Known rows, with every step that occurs
zomi-fanu-gotu-vibivi: |  154 |  -19 |  107 |   40 | -187 |   76 |   59 | -124 |  -83 |   29 |   50 | -175 | -173 |  374 |   58 |  136 |  303 |   75 |  -15 |   89 | -148 |  -52 |
kini-vibivi-zomi-fanu: |  106 |  100 | -148 |   35 |  -38 |  417 | -592 |   81 |  -61 |    7 |  223 | -368 | -571 |  194 |  247 |   30 |  -69 |  -64 |   12 | -132 | -116 |  132 |
dazi-vibivi-zomi-fanu-gotu: |  145 | -162 |  267 |  -31 |  -88 |  461 | -237 | -416 |  293 |  -50 |  -29 | -133 | -179 |   69 |  112 |  116 |  310 |   99 |   82 | -230 | -209 |   84 |
zomi-fanu-gotu-vibivi-tegobu: |   18 | -143 |  -81 |  -32 | -113 |  160 |    1 |   24 | -145 |   31 |  349 |  -70 | -177 |  230 |  -78 |  327 |  283 |  -90 |   81 |  138 | -152 |  235 |
dazi-vibivi-tegobu-fanu: | -197 | -118 |  -66 |  159 |  160 |  202 |  428 |  277 |  251 |   71 |  188 |  -48 | -421 |  183 |   95 |  254 | -138 | -223 |  245 |  -24 | -122 |    9 |
fanu-gotu-vibivi-kini: |  138 |  161 | -227 |  125 |  183 |   93 |  291 | -199 | -131 |    1 |  147 | -122 |  113 |  104 |   20 |  -21 |  215 | -161 | -310 |  273 | -112 |  340 |
zomi-fanu-gotu-vibivi-kini: |  202 |  144 | -135 |   53 |  -79 |  -18 |  105 | -166 |  -41 |  -49 |   35 | -211 |  -23 |  -57 |  163 |   93 |  314 | -135 | -179 |  157 |  -76 |  135 |
fanu-gotu: |  146 |  155 |  187 | -176 |  300 |   89 |  197 | -125 |  -13 | -106 |   64 | -137 | -100 |  421 |   25 |   46 |  374 |  -33 | -104 |  -87 |  -38 |  346 |
fanu-dazi-vibivi: |  -56 |    5 |  225 |  -43 | -105 |   31 |  -97 |   72 |  304 | -251 |  239 |    5 |  -48 |  336 |  121 |   35 |   -9 |  186 |   13 |  234 | -104 |  -66 |
tegobu-fanu-gotu-vibivi: |   91 | -157 |  -69 |  269 |  227 |  146 |  719 |  -67 | -318 |  302 |   23 | -189 | -170 |  536 | -122 |   20 |  124 | -134 |  -49 |  168 | -207 |  -91 |
dazi-vibivi: |  -59 |  167 |  221 |   51 |    4 |  178 |   42 |   29 |  421 | -146 |   24 |  -48 | -252 |  295 |  255 |   43 |  -21 |  106 |   49 |  -43 |  -94 |  -69 |
fanu-dazi: |   37 |  165 |  139 | -238 |    2 |   -7 |  -63 |  131 |  -18 | -250 |  296 | -150 |  -54 |  475 |  138 |  -22 |   55 |   73 |  -93 |  214 |   22 |  227 |
tegobu-vibivi-zomi-fanu: |  326 |   25 |  -15 |  -66 |  -94 |  462 | -301 | -154 |    6 | -256 | -268 | -243 | -387 |  189 |  345 |  -36 | -184 |   13 |  188 | -304 | -136 |  183 |
vibivi-kini-fanu: |  190 |  578 |  -97 |   42 |  -83 |  -55 |  249 |  209 |  -13 | -390 |  254 | -437 | -203 |  103 |  326 |    0 |  -94 | -212 | -300 | -163 |   89 |  206 |
fanu-dazi-vibivi-tegobu: | -162 | -132 |   49 | -116 |  -63 |  119 | -160 |  221 |  254 | -260 |  549 |   99 |  -43 |  192 |  -12 |  232 |  -55 |   34 |  113 |  263 | -101 |  208 |
kini-fanu-gotu-vibivi-tegobu: |   85 |  -45 | -103 |  221 | -123 |  196 |  323 |  169 | -392 | -104 |  668 | -207 |  -88 |  409 | -259 |  249 |    4 | -136 | -137 |   27 | -221 |  190 |
fanu-dazi-vibivi-kini: |   -2 |  154 |  -16 |   -7 |   -9 |  -27 |  -50 |   42 |  331 | -325 |  194 |  -23 |   69 |  -85 |  235 |  -11 |    4 |   -7 | -150 |  317 |  -19 |  133 |
zomi-fanu-dazi-vibivi-tegobu: | -129 | -151 |  112 | -182 | -311 |    2 | -361 |  264 |  332 | -310 |  399 |    1 | -203 |   41 |  137 |  357 |   48 |   66 |  256 |  174 |  -70 |   18 |
fanu-gotu-vibivi: |   91 |    1 |   34 |   95 |   84 |  192 |  260 | -159 | -177 |   81 |  179 |  -96 |   -9 |  518 |  -75 |   16 |  228 |   25 | -162 |  196 | -202 |  128 |
zomi-fanu-dazi: |  105 |  155 |  203 | -310 | -258 | -113 | -268 |  161 |   50 | -312 |  157 | -248 | -209 |  340 |  258 |   96 |  152 |   99 |   62 |  105 |   68 |   57 |
zomi-fanu-gotu: |  198 |  136 |  283 | -263 |   44 |  -32 |   12 |  -73 |   73 | -139 |  -77 | -235 | -252 |  266 |  146 |  159 |  468 |    7 |   49 | -183 |   18 |  168 |
fanu-dazi-vibivi-tegobu-fipi: |   31 | -226 |   59 |   15 |  183 |  369 |  -62 |  283 |  209 | -127 |  402 |  214 | -293 |   68 |  206 |  106 | -168 |  116 |  -65 |  284 | -170 |  294 |
gotu-vibivi-zomi-fanu: |   70 |   52 |  -69 |   35 | -442 |  505 | -304 | -243 |  -72 |   76 |  176 | -294 | -275 |  333 |  288 |  -35 |  -83 |   50 |  -37 |   84 | -210 |   52 |
suzik-vibivi: |   75 | -165 | -156 |  -26 |   -7 |   41 | -215 |  182 |  -14 |   -4 |   11 | -287 | -118 |  469 |  254 |   -6 |  126 |  -13 |  -17 |  -36 |  135 |  248 |
gotu-vibivi-kini: |   20 |  336 | -303 |  104 |  -42 |  116 |  174 |  -22 |    9 |  -94 |  196 | -172 |  -43 |  129 |  296 |  -86 |  -70 | -123 | -283 |  310 |  -59 |  205 |
zomi-fanu-dazi-vibivi-kini: |   48 |  128 |   72 |  -79 | -264 | -151 | -216 |   89 |  447 | -388 |   77 | -123 |  -66 | -229 |  372 |  107 |   85 |   26 |  -10 |  209 |   24 |  -67 |
suzik-fanu-gotu: |  122 |  -12 |  295 | -298 |   52 |  212 |  142 |   -7 |  -61 |  -49 |  160 | -318 |  124 |  168 |   17 | -104 |  425 | -122 | -179 | -335 |  -18 |  -80 |

Rows
| -117 |   97 | -289 |    0 |  308 |  173 | -259 |  484 |  -85 |  -44 |  558 | -125 | -490 |  245 |    2 |  191 | -110 | -218 |   -3 |   46 |  -49 |  390 |
kini-vibivi-tegobu
|  -37 | -153 |  150 |  141 |   41 |   12 |  351 |  175 |  182 |  -41 |   64 | -108 | -194 |  378 |   76 |   48 |  -82 |    4 |  138 |  230 | -126 | -261 |
tegobu-fanu-dazi-vibivi
|  361 | -123 |    7 | -134 | -196 |  328 | -476 | -116 | -130 | -341 |  -56 | -184 | -184 |  229 |  204 |  -71 | -207 |   70 |  181 |  -26 | -161 |  207 |
tegobu-vibivi-zomi-fanu-dazi
|  407 |  399 | -198 |  228 |   44 |   -9 |  301 |  260 | -112 | -525 |  -58 | -327 | -227 |   28 |  272 |  -52 | -382 | -201 | -129 | -274 |  -24 |  125 |
tegobu-vibivi-kini-fanu
|   69 |  101 |  286 |  152 | -348 |  -26 |   65 |  245 |  134 | -412 |  396 | -232 | -103 |  407 |   64 |   77 | -165 |  177 |  -57 |   45 | -139 | -273 |
kini-fanu-dazi-vibivi
|  -32 | -597 | -431 |    3 |   59 |  -46 |   12 |  472 | -322 |  115 |  385 | -214 |  -65 |  398 |  -39 |  188 |  -22 | -250 |  152 |  275 |   96 |  328 |
suzik-vibivi-tegobu-fanu-dazi
|  -14 | -385 |  152 | -136 |  -62 |  484 | -101 |  389 |  181 | -119 |  470 |   21 |  -77 | -167 |  221 |  -22 |  -97 |   29 | -174 |   45 | -162 | -135 |
suzik-fanu-dazi-vibivi-tegobu-fipi
|  -31 |   -2 |   83 | -131 | -234 |   97 | -129 |  128 |  323 | -301 |  300 | -190 |  299 | -332 |  245 | -136 |   52 |  -98 | -242 |  104 |    6 | -316 |
suzik-fanu-dazi-vibivi-kini
|  -14 |  302 |  -21 |   68 |   88 |   79 |   82 |    7 |  480 | -222 |    7 |  -88 | -133 | -143 |  365 |    5 |   -1 |  -93 | -117 |   44 |    0 |  103 |
dazi-vibivi-kini
|   39 |  -68 | -217 |  135 |  169 |  522 |  167 |  231 | -148 |  149 |  379 |   70 | -427 |  279 |  263 |   30 | -228 |  -27 | -237 |  262 | -194 |  372 |
gotu-vibivi-tegobu-fipi
|   29 |   35 |  175 |  -13 | -291 |  472 | -394 | -244 |  417 | -106 |   13 | -225 | -347 |   98 |  378 |   65 |    7 |   99 |  140 | -193 | -158 |  -32 |
dazi-vibivi-zomi-fanu
|  141 |  413 | -237 |  326 | -296 |   60 |  332 |  164 | -194 | -237 |  357 | -392 | -120 |  193 |  228 |  -65 | -250 | -140 | -348 |  128 |  -70 |  -26 |
gotu-vibivi-kini-fanu
|  224 |  204 |  101 |  231 |   13 |   17 |  382 |  -17 |  183 | -326 |  139 | -244 |  -29 |  -91 |   52 |  116 |  126 | -127 | -228 | -196 |  -89 |   11 |
dazi-vibivi-kini-fanu-gotu
|  292 |  308 | -243 |   17 |  286 |   41 |  164 |   81 |   67 | -361 | -241 | -115 | -170 |  -32 |  321 |  -89 | -198 | -195 |  -62 | -107 |   17 |  363 |
tegobu-vibivi-kini
|  247 |   27 |  160 | -267 |   -1 |  416 | -241 | -387 |  -51 |  -66 |   31 | -272 | -192 |  218 |  131 |   46 |  368 |  -35 |    4 | -252 |  -90 |  406 |
vibivi-zomi-fanu-gotu
|   81 |  412 |   23 |  257 | -167 |   19 |  262 |  178 |  306 | -398 |  181 | -303 | -182 |  -74 |  298 |   50 | -169 | -106 | -204 | -142 |  -23 |  -98 |
dazi-vibivi-kini-fanu
|   19 |  -22 |  316 |  -83 | -343 |  -76 | -286 |  113 |  388 | -303 |   95 |  -95 | -192 |  200 |  273 |  165 |   90 |  224 |  151 |  122 |  -64 | -284 |
zomi-fanu-dazi-vibivi
|  -68 |  -87 | -139 | -154 |  163 |    3 |  298 |  337 | -196 |  -46 |  447 | -117 | -224 |  368 |  -25 |  173 |  -74 | -259 |  114 |  222 |   -9 |  324 |
vibivi-tegobu-fanu-dazi
|  133 |  -40 | -119 |  -57 | -119 |  300 | -744 |  113 | -185 | -100 |  413 | -319 | -377 |  246 |  104 |  -16 |  -54 |    1 |  -34 |  154 | -125 |  148 |
kini-vibivi-zomi-fanu-dazi
|  232 |  -69 |  -49 |   -2 |  174 |  412 | -461 | -108 | -190 |   57 |  178 | -331 | -423 |  167 |  -14 |   54 |  221 |  -86 |  -39 | -156 | -170 |  244 |
kini-vibivi-zomi-fanu-gotu
|  215 |   85 |   66 |  284 | -176 |  120 |  423 |   -2 | -370 |  -91 |  352 | -310 |  -56 |  563 | -149 |   50 |   43 |    4 | -227 |  -11 | -215 |  -90 |
kini-fanu-gotu-vibivi
|   94 | -279 |   13 |  -48 | -232 |  717 |   -4 | -386 | -308 |  198 |  359 | -305 |  254 |  194 |  -96 | -255 |  188 |  -77 | -311 |  -94 | -288 |  -82 |
suzik-fanu-gotu-vibivi-zomi
|  179 | -444 | -172 | -176 | -409 |  230 | -789 |  -21 | -161 |  -90 |  192 | -370 |  -12 |  318 |  254 |   -5 |  124 |   75 |   38 |  114 |   40 |  302 |
suzik-vibivi-zomi-fanu-dazi
|   41 |   36 |  222 | -385 | -252 |   96 | -125 |  211 |  -37 | -236 |  372 | -324 |  170 |  251 |  142 | -186 |  113 |  -11 | -172 |  -20 |   26 | -212 |
suzik-fanu-dazi
|  137 | -104 |  -83 |   68 |   26 |  593 |   34 | -482 | -279 |  166 |  267 | -139 |   33 |  433 | -102 | -119 |  124 |   10 | -216 |  151 | -307 |  335 |
fanu-gotu-vibivi-zomi
|  135 | -251 | -165 |  270 |  162 |  562 |  503 | -384 | -416 |  373 |  105 | -222 | -116 |  491 | -133 |  -77 |   52 | -161 | -103 |  128 | -311 |  164 |
tegobu-fanu-gotu-vibivi-zomi
|  -11 | -113 |  134 |  -52 | -139 |  469 | -321 | -214 |  199 | -183 |  320 |  -66 |   -8 |  269 |   90 |  -89 |  -86 |  146 |  -50 |  194 | -217 |  156 |
fanu-dazi-vibivi-zomi
|  146 |    3 | -306 |  311 |  303 |   73 |  759 | -110 | -270 |  223 |    8 | -189 |  -52 |  128 |  -16 |  -16 |  136 | -338 | -204 |  271 | -118 |  147 |
tegobu-fanu-gotu-vibivi-kini
|   62 |  106 | -221 |   75 |  209 |  522 | -412 |   58 | -146 |   68 |  330 | -286 | -454 |  331 |   90 | -118 | -170 |  -96 | -156 |  -25 | -156 |  319 |
kini-vibivi-zomi
|  356 |  -94 | -284 |  181 |   22 | -124 |  109 |  159 | -285 | -196 |  140 | -470 |  125 |   71 |   50 |   52 |  265 | -238 | -299 | -170 |  138 |  339 |
suzik-vibivi-kini-fanu-gotu
|    1 |   11 | -126 |  193 |  133 |  -75 |  397 |  145 |  211 | -106 |   57 | -126 |  -74 |  -23 |  197 |    6 |  -87 | -171 |  -45 |  312 |  -37 |  -64 |
tegobu-fanu-dazi-vibivi-kini
|   -5 | -252 |   35 |  151 |  -15 |  457 |  178 | -134 |   83 |   67 |  191 | -154 | -153 |  312 |   55 |  -73 | -178 |  -19 |   70 |  175 | -229 |  -36 |
tegobu-fanu-dazi-vibivi-zomi
| -155 | -109 | -343 |  214 |   22 |  234 |  515 |  244 | -216 |  246 |  356 | -138 | -367 |  432 |   13 |  155 | -207 | -253 |   61 |  245 | -169 |   81 |
gotu-vibivi-tegobu-fanu
|  -66 | -300 |  -66 | -119 | -123 |  366 |  127 |   68 | -252 |  111 |  588 | -148 |  203 |   96 | -214 |   54 |  214 | -194 | -154 |  -27 | -183 |  -34 |
suzik-fanu-gotu-vibivi-tegobu
|  266 |  -62 | -345 |  112 | -252 | -246 | -158 |  374 | -260 | -357 |  407 | -464 |  169 |  173 |  183 |    5 |  -60 | -143 | -280 |  169 |  174 |  206 |
suzik-vibivi-kini-fanu-dazi
|  -77 | -285 |    1 |  132 |  364 |  184 |  545 |   90 |  130 |  115 |  172 |   10 | -247 |  133 | -170 |  304 |  173 | -245 |  209 |  -71 | -161 |  101 |
dazi-vibivi-tegobu-fanu-gotu
